What can hang from each mark
k98: k914
k591: k284 k914
k991: k98 k914
k943: k589 k591 k914
k914: k98 k589 k591 k943 k991
k284: k591 k991

Known rows, with every way that one mark hangs from another
(k591 (k914 k589 (k991 k98))): [  9  -8  28  10   5  14  14  27  21 -14 -10 -12 -21 -21  -5  -3  36  26
   9  32  26   8 -19   0  -7 -33 -21  19 -22   0  -9   3 -17  -7 -23 -27
 -29  -8  12 -23  -6  -2 -11   6]
(k991 k98 (k914 (k591 k284) k943)): [  3 -23  15 -19   4   6  11  -9   2 -14  19  -4 -36 -21  -6 -19  10  -4
  21  31   6   8 -16  21   1  24  22  50 -36  -5 -25  18  -7  -4   7  -4
 -30 -27   8 -18   6  26  -9  -3]
(k98 (k914 k591 k943 k991)): [-12 -21  14 -39  36   6  15  16   9   9   0  16 -15   5  17 -26  14  31
   3  28  16   0 -17 -14  -1 -10 -39  50  -8  -3 -10  22 -25  -1   7  -3
  -1  -8   7 -19  -8  14   4   3]
(k591 (k914 k98)): [  2 -10   5 -26 -15 -10   9  12   6  -6  -5  20  -3 -11  -3 -17  26  16
  22  29 -13  -3 -31 -17  -2 -23 -12  10 -30  -7 -22 -16 -21   4 -17  -1
   0   3  16 -26 -19   4 -11   5]
(k98 (k914 k589 (k943 (k591 k284)))): [-12  -8  14 -36  27 -10  18   4  12  18   4  -9 -18  -3  -2 -15  27  -5
  -5  24  -7  12  -2 -33  -2  -7 -31  78  -1  -2  -5   5  -3  22  38   9
  -4   2   9 -11  11  -2  12  27]
(k591 (k284 k991)): [ 15   0  11  12   9  -5  -5  -5  10 -16  45 -17 -31   4  -7 -24  -3 -24
   5  11   3  -8  -7  11 -19  -4  13  10   0   6  -3   0 -18   4  -3  -9
   1  19  24   7  10   0   7   8]
(k591 k284 (k914 k98 k589 k943)): [ 16 -23  19 -39 -15  -7  13   2  19 -10  10   4 -29 -11  -4 -21  46   7
  24  32  -9  -2 -47 -26 -20 -40   0  56 -39   0 -37 -12 -23  20   6  -4
  -6  15  34 -16  -6   8 -14  37]
(k991 k98 k914): [  0  -7  16   6   4   4  16   2   9  -7   4  -9  -9 -22 -11  -6  -2  -6
  20  28   7  17   5  27  16  19  15  12 -26  -4  -3  10   5  -3 -19  -4
 -30 -25   5 -16   4   9  -4 -19]
(k914 k589): [ -4 -21   8 -14   3  17   0  -1  15   8  -5  -8  -7 -14  -8  18  10   9
  -5  -5   2  -1   9   6   2 -12 -12  21  10  13   9  -3  -2   6   8   1
  -3   2   0  -4  14   1  -2  14]
(k914 k98 k589 (k591 k284) k943): [ -7 -57  11 -77  -2  21  -3 -19  13   2  15  26 -37 -18  -4 -12  34  20
  12  17 -22 -15 -11 -10 -12 -21 -10  74 -12  22  -8  -1 -31  -5  29   6
  21  11  16 -17  13  24 -23  38]
(k943 k589): [-10 -15  -4  18   0   8  20   5  10   8 -13  -6  -3   4  -1   2  12  16
  -9   5  -3  -4   2 -10   3   4   3   1   4  -1 -29  -9  23  -4   6  12
   0  -5  23  -9  19 -15  -9  -1]
(k98 k914): [-14  -3   5 -13  20 -11  12   8   1  16  -5  -2   8  -3   0 -17   0   1
   6  18   1  12   0  -8   3  -2 -25  26  -2  -9   1 -12  -5   5  -5  13
   1   0  11 -13  -6  -5  19  -4]
(k943 k589 (k591 (k284 k991)) k914): [-16  -6 -11  20  34  -5  18  -1   8   7   7 -43 -42  21 -14 -17  21   5
 -21  28 -10 -24   8 -25   5  16 -29  51  12  -9  -6  22  28  25  43  -8
  16  -4  24 -19  37 -16  21  24]
(k591 k284 (k914 k98)): [ 10  -9  12 -22 -26 -25   2   1   1 -24  17   1 -18  -5  -8 -30  37   6
  30  31 -16  -3 -34 -19 -23 -24   7  29 -32  -8 -32 -24 -22   6 -16   0
   7  20  31 -21 -16   2  -6  10]
(k991 k914): [ -1 -15   8 -20  -7  -2   9  -1  15   3  12  -9  -4   2  -3   8  -5  21
  15   9  10  -5  -6  19  13  26   5  10 -10   2 -16  16   4  23  -7   2
 -19 -15  -4 -11   3  13   2 -14]
(k943 k914): [ -8 -10 -14   6  18   1   9  -3  -3  12 -21 -20  -3   7  -1  -1  -7   9
   0   6   4 -10  -7   0  13  -4 -23  15  -4  -6  18  19  12  28   6 -10
   9  -9   4  -6   3   6  24  12]
(k591 (k284 (k991 k98)) (k914 k589)): [ 20  -7  26  18   6   1   5  12  20 -19  32 -27 -45 -26 -20 -23  21 -18
  15  32  10   5 -31  13 -21 -26   0  36 -27   2 -20 -17 -26   3 -14 -19
 -27   9  33 -14   3   0   2  18]
(k98 (k914 (k591 k284) k991)): [-14 -23  16 -27  23  -4  -3  10  -3  -6  16 -10 -19   3   2 -27  23  29
   6  24  13   0   1  -3 -18  -3 -30  48   4  -2  -4   4 -27 -13  -7   1
  15   8  12 -20  -2   6   8  -8]
(k943 k591 (k914 k98 k589)): [-29 -21  -7 -42  21   4   5  -7   7  20 -20  -6 -17  -2 -14   5  26  22
  -8  24 -27 -20  22 -28  21  -7 -54  61  10   8  41  22   6  22  34  -7
  32  -6  -7 -27  21  -2   6  31]
(k284 (k991 k914)): [  8 -11  13  -9  19  10  10   4  34   5  42  -5 -25  -1  -6  -6 -22   4
  12  20  11 -14 -13  31  13  16  -7   0  -7  10  -6  18 -17  19 -13  -8
 -22  -9  12  -8  10   9   3  -7]
(k914 k98 k589 k591 k991): [-19 -60  20 -67   6  36  -8   2  23  -2   5  27 -27 -17  -4   2  36  60
   5  22  -3 -22  19   4  -3 -25 -41  36  14  34  28  12 -40 -26  -9 -10
  32   5   4 -32  13  13 -34  11]
(k284 k591 k991): [ -3  -6  -3 -12  10   6  -9   3   9   9  23  -4 -38  -7  -8 -11 -35 -15
  -4   0   2 -17 -18   4  -6   9 -21  -2  11   7  12   1 -16  -6  -9 -27
 -17 -14   0 -17  -8   2  -3 -10]
(k943 (k591 k284 k914)): [  0  20   5 -10 -12 -31  -6   8 -10 -20  13 -21 -28   8 -14 -12  40  -1
  -2  19 -11  -2 -12 -35 -18  10 -10  47  -8 -18 -26   0  -3  10  27  -6
  -7   6  -6 -16  -3  -5   3   8]
(k98 (k914 k589 k591)): [-29 -36   7 -46  26   8  -1   5   3  22  -5  -2  -9 -20 -10   0   8  24
  -1   8  -2   3   5   6   3   2 -45  59  13   6   4 -15 -19  -4  10  16
   8  -6  -1 -29   6  10  14   6]
(k591 (k284 k991) (k914 k98)): [ 17  -9  17 -17  -6 -16   3   7  18 -20  40   1 -35  -8  -9 -40  23  -4
  28  41 -11 -12 -40  -7 -21 -26   1  20 -32   0 -24 -19 -40   7 -21 -10
   1  22  42 -20 -10   2  -4  13]
(k591 (k914 k991)): [ 11   3  16   3  -3  -3  10  27  11 -16  -1  -5 -15   4   6  -8  28  33
  10  22  22  -5 -32 -11 -10 -21 -16   5 -21  -8 -24   9 -18   6 -21 -21
 -19  -2   6 -18 -19   0  -9  -4]
(k591 (k914 k589 k943 (k991 k98))): [ 18  -7  27   3  13  17  26  27  25  -9 -13   0 -30 -16   5 -10  38  17
   9  37  26  13 -38 -13  -5 -40 -16  32 -38  -2 -23  19 -17   4  -8 -30
 -38 -12  16 -17  -7   3 -16  19]

Rows
[-10 -37  25 -13  21  40  -8   9  12  -9  -3  -1 -32 -31  -8   5  26  35
  -6  20  21   0  23  21  -6 -14 -28  36  11  20  24  17 -24 -40  -5 -21
  -3 -12  -5 -24  15  11 -22   4]	(k914 k589 k591 (k991 k98))
[-11 -45  16 -53  -8  14  12  -6  34  12  10   5  -8 -13 -11  10  13  32
  23  22  -9 -10   5  17  17   4 -12  29 -10  19   4   5  -8  19 -10   8
   1  -7  11 -23  14  11 -14   1]	(k991 (k914 k98 k589))
[ -5 -36  24 -41   3  28   7   6  36   0   2  18 -13  -9   2   1  36  39
   9  30   1 -12  21  -5  -1 -40 -27  17   7  29  28  16 -24 -10 -22 -13
  24  14  19 -15  10  -3 -33  14]	(k914 k98 k589 k991)
[ 15  -9  32  15  -5   1   6  19  14 -31  11 -32 -36 -16 -11 -18  47  13
  15  33  25   9 -20  -1 -29 -35   0  39 -25   0 -18  -2 -18  -2 -22 -26
 -22  11  27 -17  -4  -3  -8  11]	(k591 k284 (k914 k589 (k991 k98)))
[-10 -31  15 -72  -2   8  22  -6  37  17   9  15 -22  -4  -5   7  28  26
  11  30 -16  -8   0 -11  21   9 -16  57 -16  13  -5  27  -5  29  24   3
  -9 -15  -1 -22  16  12 -20  16]	(k991 (k914 k98 k589 (k943 k591)))
[-18 -57   9 -68 -12  17 -19 -19   5  -4  14  12 -28 -25 -18  -4  31  26
  13  12 -26 -17  13   5 -14 -11 -15  60   9  25   8 -19 -33 -18   9   9
  36  16   9 -26  14  17 -20  21]	(k914 k98 k589 (k591 k284))
[  7 -40  13 -41  23  25  -5 -11  20   3  34  -1 -53 -11  -4  -5   8   5
  -4   5   3 -17 -23   9 -14  -8 -14  65  -2  18 -13  11 -30   6  37 -10
  -7   2  10  -6  22  23  -4  37]	(k914 k589 (k591 (k284 k991)) k943)
[-12 -59  13 -85  -1  24  11 -11  30  16   9  24 -24 -15  -4   7  16  42
  19  22 -10 -16 -15  12  17   9 -17  56 -18  18 -13  18 -21  16  16   7
  -5 -19   1 -29  13  31 -19  13]	(k991 (k914 k98 k589 k591 k943))
[ 19   1  21   7 -12 -17   2  19   7 -33  18 -26 -26  10   1 -22  40  21
  16  23  23  -4 -34 -12 -33 -23   3  21 -24  -9 -34   4 -20   9 -19 -22
 -13  14  22 -10 -15  -1   0   2]	(k591 k284 (k914 k991))
[ -8 -25   5 -48   2   3   0  -2  28  12  33   7 -41 -10 -12 -14 -29   4
  18  21  -5 -24 -18  15   7  21 -20   8  -3  14  10   7 -23   5 -24 -19
 -17 -21   6 -33  -6  10 -14 -19]	(k284 k591 (k991 (k914 k98)))
[-12 -38   1 -55 -13  -1 -19 -17  -9 -15  20  21 -20 -12  -9 -22  23  15
  18  17 -29 -15   4  -1 -17  -2  -1  37  -1  10   1 -15 -34 -23   2  10
  38  15  11 -21   2  16 -17   6]	(k914 k98 (k591 k284))
[ -6   0   1 -52   3  -5  13  -6  10   6   0  41 -12   3   9 -20  28  -4
   3  32 -34  -5  -2 -46   9  -8 -11  35 -15   2   0  21 -10   4  35   2
  14  -1   2 -11   2   2 -25  28]	(k914 k98 (k943 k591))
[  6 -10  17 -21  -9  -1  12  23  18 -14  -2  18 -10  -3   5 -21  37  37
  21  38   3  -8 -29 -21  -7 -33 -19   6 -26  -1 -15   2 -29  -1 -30 -17
   0   5  19 -28 -21   2 -20  -1]	(k591 (k914 k98 k991))
[ -7 -11  14 -33  14  12  33  12  33   2  -6  33 -24  19  17 -22  53  32
  -6  49 -13 -14   6 -56   6 -20 -17  32  -8   8 -13  40   1  -3  22  -7
  16  -2  23 -19  15 -13 -43  21]	(k914 k98 (k943 k589 k591) k991)
[ -7 -32  10 -11  13  20  28   1  12   1  -2   5 -28 -21  -4 -10  10  15
  12  34   3   7 -14  16  16  25  11  39 -31  -4 -36  16  10  -9  12   4
 -33 -41  11 -26  16  18 -16  -7]	(k991 k98 (k914 k591 (k943 k589)))
[-19 -40  23 -38  26  10  -4   9  10   3  12 -17 -24  -8  -4 -14  30  37
   3  20  16  -2   9   2 -17 -11 -41  67  13  10   4   2 -27  -8  -2  -1
  11   8  11 -24   8   7   8   4]	(k98 (k914 k589 (k591 k284) k991))
[ 16  -8  18 -29  -3   1  24  22  25 -10  -4  29 -18   2  17 -26  38  31
  20  44   6  -7 -46 -33  -7 -41 -14  14 -42  -4 -29  17 -28  10 -15 -19
  -9  -1  23 -19 -24   6 -24  14]	(k591 (k914 k98 k943 k991))
[-16 -45   5 -69 -11   6  -1  -9  12   3  15  21 -13 -10  -8  -1   7  40
  24  22 -15 -18  -2  17  14  24 -12  29 -12  10 -10   8 -19   3  -5  12
   6 -16  -3 -33   3  24 -14 -14]	(k991 (k914 k98 k591))
[-19 -22   3 -33  16 -14  -5  -1 -14   3  11  -7 -11  -6  -7 -24   7   8
   8  13  -3   4  -3  -3 -12  10 -25  55   2  -6 -11 -17 -21  -6   7  15
  13   5  10 -20  -3   9  18  -5]	(k98 (k914 (k591 k284)))
[-17 -37  15 -40  30   6  -4   1   9  12  28 -13 -29 -18 -14 -15   7  10
   4  16   2  -2  -1  12  -9  -2 -39  66   9   9   0 -17 -31  -1   9  10
   6   7  17 -23  12   9  19  11]	(k98 (k914 k589 (k591 (k284 k991))))
[-22 -38  -5  22  34  30  23   9   2   5 -31 -19 -26  -3  -1 -10  19  45
  -9  32  13 -14   5   3  10  -4 -32  29  -2  -1   0  28  19 -13   3 -15
   9 -26  22 -33  22   0   2   3]	(k943 k589 (k914 k591 (k991 k98)))
[-13 -19   0  44  32  22  36  14  12   6 -32 -26 -15   5   2 -13  17  28
  -6  35  19  -6   5  -6  12 -15 -22  15  -9  -4   4  27  30   3  -8 -17
   3 -21  35 -20  21 -13   5   6]	(k943 k589 (k914 (k991 k98)))
[ -8  -3  11 -38 -14 -20  -5   4   4 -14  12  -9 -30  -5 -19 -11  55   8
   4  29 -24  -6  -3 -35 -14  -7 -22  63  -5  -4 -12  -9 -13   7  23  -3
  12  14   4 -27   6  -6 -12  22]	(k943 (k591 k284 (k914 k98 k589)))
[-17   0   1 -19  33 -11  32  11   8  23 -12   2  -6   9   5 -21  21   3
  -9  30 -10   9  -6 -45  10   5 -28  55  -6 -15 -27   5  15  13  37  18
  -5 -12  13 -18   8 -12   6  13]	(k98 (k914 (k943 k589 k591)))
[  4 -15   5 -23  -9  -1  34  16  21   4 -16  27 -12  -3   6 -22  32  23
  15  38 -16  -4 -49 -37   4 -28  -5  23 -43  -8 -52  -9  -6  12   2   4
 -11  -5  32 -24 -10   0 -20  18]	(k591 (k914 k98 (k943 k589)))
[  0 -42  10 -47   5  19  -7 -15   7  -1  12  -2 -39 -12  -3   3  22  13
  -3  -3   0 -10 -19  -1 -17  -5  -7  69  -5  12 -19   5 -16   3  41  -2
  -2   0   1  -5  16  23  -4  31]	(k914 k589 (k591 k284) k943)
[ -9  -9   0  -6  34  -1  -1  -7  11   7  17 -44 -45   3 -19  -1  16  -2
 -15  18  -8 -21  10 -10   1   3 -43  68  15   6  28  29   4  34  41 -20
  14   3   2 -13  31  -4  27  35]	(k943 (k591 (k284 k991)) (k914 k589))
[  5 -30  15 -37   5  17  24  -3  33  15   6  -7 -17  -1   0  15   5  21
  10  10  13  -2 -18  14  16   8  -3  40 -20  10 -19  24   3  36  15   0
 -30 -20   1  -6  13  17  -2   9]	(k991 (k914 k589 k943))
[  7  -8  23  14  27   1   5  -1  15  -7  38 -22 -32 -19 -15 -33   3 -33
  10  31   2  11   1  17 -15 -13  -2  33  -7   8  10 -10 -20  -7 -11  -7
  -5  14  35  -5  14  -6  10  11]	(k591 (k284 (k991 (k98 (k914 k589)))))
[ -9   3   2  14  13  -6  10   3  13  -5  29 -23 -39  13 -14 -14  28  -4
 -18  23 -14 -12  16 -24  -8  20  -5  38  17  -1 -23   3  15  -1  35   3
   6   7  21 -12  33 -22  -5  13]	(k943 k589 (k591 (k284 k991)))
[-14 -30  -7 -13  29  17  -1   3  -3   1 -14 -13 -21   9   5  -3   5  46
  -3  12  16 -25  -6   6   5  -4 -44  28   3   3  22  36  -6   8   3 -24
  16 -14  -6 -20   2  16  15   5]	(k943 (k914 k591 k991))
[-11 -12  -5 -43 -27 -13  -5   8  -5   2 -14   8 -20 -14  -9 -13   2  13
  15  12 -12 -10 -38 -24 -11  -5 -21  17 -15  -6 -14 -19 -12  -3 -17 -17
 -10 -15  -2 -39 -30   3 -16 -10]	(k284 (k591 (k914 k98)))
[ -3 -17  19   2   8  12 -15   3  -9 -34  19  -7 -36 -13  -3 -24  28  15
   6  25  17   0  12  13 -25  -5   3  29  -2   6   6  16 -26 -43 -11 -21
   6   1   8 -13   4  10 -18  -8]	(k914 (k591 k284) (k991 k98))
[-14   0   5 -15  27 -18  28   8   7  15  -1  -7 -14  12   4 -27  26  -2
  -7  32  -8  11  -7 -43  -1   6 -20  62  -8 -17 -31   3  13  14  37  18
  -1  -3  24 -14  10 -12  10  14]	(k98 (k914 (k943 k589 (k591 k284))))
[-18 -38 -12 -38   9   0  -6 -18 -11  -1  -5  -1 -20  -2  -8 -19  10  22
  13  20 -19 -25  -6  -2   0  -4 -25  45  -6   4  17   7 -13   7   8  -3
  39   2  13 -25   5  19  13  17]	(k943 (k914 k98 (k591 k284)))
[ -3 -33  20 -11  29  31   4   2  30   4  35  -5 -43 -32 -19  -3 -13   2
   9  28   9  -5   2  50  15  14 -15  28  -7  18  10  11 -25  -9 -10 -13
 -28 -20   8 -26  21  18  -5  -4]	(k284 (k991 k98 (k914 k589 k591)))
[  2 -26  12 -53  -6   3  23  -7  29   8  10  24 -10   1   7 -10   8  20
  26  30  -8  -6 -21  -1  16   5   6  23 -31   5 -17  22  -6  28   0   6
  -9 -14  13 -13  -1  18 -17   2]	(k991 (k914 k98 k943))
[ -8 -57  21 -78  14  41   7   1  32   5   2  41 -34 -11  10  -5  39  53
   5  29  -1 -21  -4 -11  -2 -34 -36  49  -6  29   8  30 -38 -14   9 -14
  19  -1   8 -24   9  21 -38  27]	(k914 k98 k589 k591 k943 k991)
[-11 -44  17 -34  13  36 -13   8  15  -3   6  -1 -29  -9  -3  17  26  56
  -9   3  20 -16  14  13  -8 -10 -37  35  21  25  13  20 -25 -19   3 -17
   7  -3 -11 -20  14  13 -15   7]	(k914 k589 k591 k991)
[-14  -4   6 -38  -6  -8   3  10  10   1  -3   6 -19 -11 -15   0  45  20
   0  26 -24  -5  -1 -36   3  -7 -37  49  -5  -2  -5  -5 -11   5  20  -3
   3  -1 -10 -32   1  -4 -14  17]	(k943 (k591 (k914 k98 k589)))
[ -8 -36  16 -50  -6   8 -15  -5   4 -25  25  20 -29  -1   1 -26  37  39
  17  31  -6 -23   9  -3 -22 -15 -10  31   3  18   9  13 -41 -29 -15  -9
  38  17  16 -22   1  14 -29   2]	(k914 k98 (k591 k284) k991)
[ 16  -9  16  -2   6  -7   2  -5  22 -13  55 -24 -33   6  -9 -18  -5 -10
  15  18   9 -11 -11  26 -12  14  16  18 -10   6 -14  10 -15  19  -8  -7
 -12   9  25  -1  10   7   9  -1]	(k591 (k284 (k991 k914)))
[-14 -40  18 -25   7  25   3  -3  11   1   6  -9 -26 -39 -22   9   7  19
  14  20   5   7  10  41  14  22  -7  44 -11   9   2   4  -9 -13  -3  -1
 -25 -31  -6 -29  18  21  -9 -10]	(k991 k98 (k914 k589 k591))
[ 24  10  20  27   5 -13   6  14   8 -28  35 -21 -41 -15 -14 -38  15 -26
  20  38   8   6 -39   9 -23 -17  13  20 -35 -10 -27 -14 -25  -1 -19 -19
 -27   9  34 -13  -8  -1   5   8]	(k591 (k284 (k991 k98)) k914)
[ 14 -17  10 -20 -19 -14  27   5  13 -14   3   6 -26   3   2 -35  46  10
  22  40 -17  -2 -51 -38 -18 -28  14  39 -46 -12 -62 -17  -9  14   5   3
  -4  11  48 -19  -6  -1 -16  24]	(k591 k284 (k914 k98 (k943 k589)))
[-11 -24  10 -15   5  12   2  -2   0  -9   8  -1 -20 -28 -15  -6  -1  12
  17  24   3   8   4  36  12  30   6  28 -19  -1  -7   7  -6 -16  -7  -1
 -26 -32  -6 -28   7  21  -8 -20]	(k991 k98 (k914 k591))
[-24 -40 -16 -42  14  10  -2 -13  -8  10 -19  12 -11  -5  -4 -10   2  30
   9  17 -19 -25  -3   0  14  -4 -38  36  -5   5  23   8 -11   6   6  -3
  34  -9   4 -29   1  21   8  16]	(k943 (k914 k98 k591))
[ -3  -5   4  29  33  12  14   8   3  -4 -21 -20 -13   2   5 -15   6  10
   2  29  22  -3   4   7   8 -19 -24  10  -9  -4  32  37   7   5 -13 -29
   3 -15  12 -10   2   1  11   7]	(k943 (k914 (k991 k98)))
